Each row was made from one small tree. Brackets hold a mark, then the marks that hang from it, in alphabetical order. Every link used is in the known rows. Write each row's tree.
In the rows, zero is written as 128.
Known rows:
[tupa [gakup [levut [kiga pivit]] mavez pove]]: [126 125 102 148 122 114 105  90 130 119 129 196 149 130 154 120 161 125
 145 117 161 112 129]
[gagolit [tupa [gakup [levut kiga] mavez pove]] ziked]: [155 134  80 126  90 100  88  36 153 143 128 180 135 124  78 140 146 137
  92 141 141 127 124]
[gagolit ziked]: [137 125 162  86 157 126 122  90 144 143 147  92  91 174  86 136  49 174
  82 185 107 118 150]
[pivit [gakup levut]]: [ 90 107 137 118 152 141 119 139 138  87 135 118 142 155 108 131  83 153
 168 173 117 141 119]
[gagolit tupa [ziked [kiga [nako [gakup levut]] pivit]]]: [199 167 147 104  48 128 162 137  73 138 135 118  92 123  88 128 134  93
  97 141 118  92 142]
[levut [kiga [nako [gakup mavez pove]] pivit]]: [141 126  96 109  94 144  89 120  80 138 122 164  96  98 184 120 154 131
  88  96 139 114 130]
[gagolit levut [ziked [kiga nako pivit tupa]]]: [207 177 158 116  61 135 207 137 103 187 137  30  89  98  79 131  74 103
  73 103  98  91 132]
[gakup mavez]: [111 107 148 115 206 140 102  94 142 129 140 118 120 137 145 132  80 187
 112 171 116 117 137]
[gakup mavez pove tupa]: [ 95 104 129 137 214 136  98  85 172 112 136 145 148 174 167 133 106 167
 132 180 139 137 132]
[kiga levut nako pivit [tupa gakup]]: [146 155 171 142 122 102 173 218  94 146 114  91 104  97 111 116 166 102
 141  54 106 133 120]
[gakup [levut [kiga pivit]] mavez]: [119 138 144 143 153 122 113 110 143 113 131 152 157  97 145 143 100 134
 154 150 138  99 132]
[gakup [levut [kiga nako pivit]] mavez pove]: [134 138 108 155  95 132 101 113 123 137 123 153 138 106 182 141 105 125
 133 127 151 115 139]
[ziked [kiga levut pivit [tupa [gakup mavez pove]]]]: [142 123 100 140 114 105 177 129 139 165 129 127 130 145 141 100 183  93
  94  91 126 110 151]
[levut [kiga pivit [tupa [gakup pove]]]]: [137 139 125 115  98 114 151 130 129 134 127 160 123 110 102 119 163 108
 105  75 132 122 120]
[pivit [gakup tupa]]: [ 94 111 153 111 179 143 120 144 136  86 132 114 142 144 111 140  93 147
 171 170 119 141 111]
[ziked kiga]: [141 114 171  94 153 155 145  91 135 150 154  96 105 148  94 131  69 159
  97 173 120 104 160]
[kiga levut [nako [gakup pove tupa]] pivit]: [117 135 146 138 140 121 132 194 104 111 117 120 115 154 156 108 177 106
 143  86 130 146 112]
[pivit [gakup [levut kiga] pove tupa]]: [ 83 114 111 132 122 134 100 112 172  82 125 157 175 145 105 147 114 118
 181 164 148 160 112]
[kiga levut nako [pivit gakup]]: [127 135 133 126  94 128 143 207  82 132 119  68 105 101 130 123  92 115
 146  86 103 125 118]
[pivit [gakup [levut [kiga nako tupa]] mavez pove]]: [105 117  70 137  72 136 101 132 144 126 110 140 149  95 149 146 125 113
 135 136 126 162 131]
[tupa [gakup pove]]: [120 102 130 109 158 135 113  93 128 130 144 148 102 177 114 109 131 172
 106 127 137 136 127]

Write each row's tree:
[ 81 108 133 161 215 128 100  92 189  90 133 159 175 188 169 136 117 156
 170 198 149 146 131]  [gakup levut mavez pove tupa]
[119 140 175 130 149 121 150 191 141 153 118  56 109 105  97 135 105 136
 116 103  90 156 130]  [kiga levut nako tupa]
[144 135 143 130 107 133 154 172 100 137 126 112 109 155 146 107 176  85
 125 100 138 127 141]  [ziked [kiga levut [nako [gakup pove tupa]] pivit]]
[101 106 103 138 171 102 129 126 165 146 121 128 130 153 128 107 178 140
 104  99 115 155 126]  [kiga levut [tupa [gakup mavez pove]]]
[109 120  63 114  84 128 131 125 140 125 121 145 145  94 155 131 121 104
 103 111 117 120 121]  [levut [kiga [pivit [gakup mavez pove]] tupa]]
[107 117 143 135 195 100 135 148 151 139 120 113 130 122 108 118 172 141
 125 106 105 145 124]  [kiga levut [tupa [gakup mavez]]]
[106 119  81 128 118 131 104 111 136 101 122 162 162 112 167 139 119 110
 150 134 144 118 117]  [levut [kiga [pivit [gakup mavez pove tupa]]]]
[ 99 137 191 140 184 128 110 116 176  91 129 142 171 122  87 159 105 135
 189 174 144 142 122]  [gakup [levut kiga] tupa]
[133 139 165 116 134 126 136 204  75 129 121  93  86 116 133 109 149 125
 124  79 108 126 117]  [kiga levut [nako gakup] pivit]
[197 143  77 106   4 152 170 105  80 180 143  52  82 133 108 115  61 109
  71 104 119  96 124]  [gagolit levut [ziked [kiga nako [pivit [gakup pove]]]]]
[165 119 117  85  86 118 164  75 147 173 147 123  89 195  74 115 131 122
  50 156 123 124 173]  [gagolit [ziked [kiga [tupa [gakup pove]]]]]
[ 89  96 121 116 215 140  88  99 146  92 131 169 135 183 171 115 167 161
 124 166 137 146 121]  [nako [gakup mavez pove tupa]]
[135 167 194 157 131 126 128 167 121 102 120 133 155  89 128 158 110 103
 200 135 150 123 124]  [gakup [levut [kiga nako pivit]] tupa]
[129 150 164 117 147 138 150 116 162 144 130  69 135  56  44 143  93 148
 106  84 100 134  83]  [gagolit [levut [kiga tupa]]]
[119 112 100 116 137 121 108  83 154 144 125 168 130 111 119 128 167 141
  93 111 132 141 131]  [levut [kiga [tupa [gakup mavez pove]]]]
[127 130 153 151 163 120 124 155 118 122 117 142 132 118 144 131 166 140
 163 138 127 147 134]  [kiga nako [tupa [gakup levut mavez]]]
[105  98 109 145 178 125  96  82 146 112 137 178 140 185 155 112 152 168
 142 158 151 140 133]  [tupa [gakup levut mavez pove]]
[123 117 107 147 137 110 123 151 131 163 112 114 112 130 144 113 177 134
 106  84 118 161 133]  [kiga levut nako [tupa [gakup mavez pove]]]
[183 156 142 112 126 119 143  80 114 151 139  82 100  98  14 125 112 165
  86  87 104 114  70]  [gagolit levut [tupa gakup] ziked]
[ 90 103 128 122 197 141 101 124 139  90 129 128 152 136 148 140 104 153
 170 183 122 134 119]  [pivit [gakup mavez tupa]]
[100 128 100 129 126 116 124 130 149  98 119 186 154 124 156 118 187 102
 120 120 131 131 121]  [nako [gakup [levut [kiga pivit tupa]] mavez pove]]
[156 155 169 115  99 140 126 147  90 147 128 108 100  67 122 146  78 132
 121 102 127 102 132]  [levut [kiga nako pivit]]
[134 118 105 146 109 131  74  88 118 141 122 177 125 116 147 132 154 147
 137 124 161 144 138]  [tupa [gakup [levut [kiga nako]] mavez pove]]
[140 135 132 156 109 143 142 159  96 105 125 129 159 120 181 142 118  88
 202 176 146 105 149]  [ziked [kiga nako [pivit [gakup levut mavez tupa]]]]
[156 145 120 141  68 128 101 105 113 137 121 162 125  81  76 141 155 130
 131  86 146 146 103]  [gagolit [tupa [gakup [levut [kiga nako]] pove]]]
[115 137 153 148 143 133 126 178 105  77 123 161 136 173 175 116 171 110
 178 134 151 142 115]  [kiga [nako [gakup levut pove tupa]] pivit]
[140 123  67 136  49 129 168 169 113 168 118  84 122 113 168 118 131  76
  99  97 109 121 152]  [ziked [kiga levut nako [pivit [gakup mavez pove]] tupa]]
[134 123  92 160  85 145 136 138 110 112 127 143 160 152 201 132 125  86
 179 170 157 115 150]  [ziked [kiga nako [pivit [gakup levut mavez pove tupa]]]]
[138 129 132  97  88 142 193 163 114 127 139  95 125 118 108 124 100  93
 117 136 103  98 143]  [ziked [kiga [pivit gakup] tupa]]
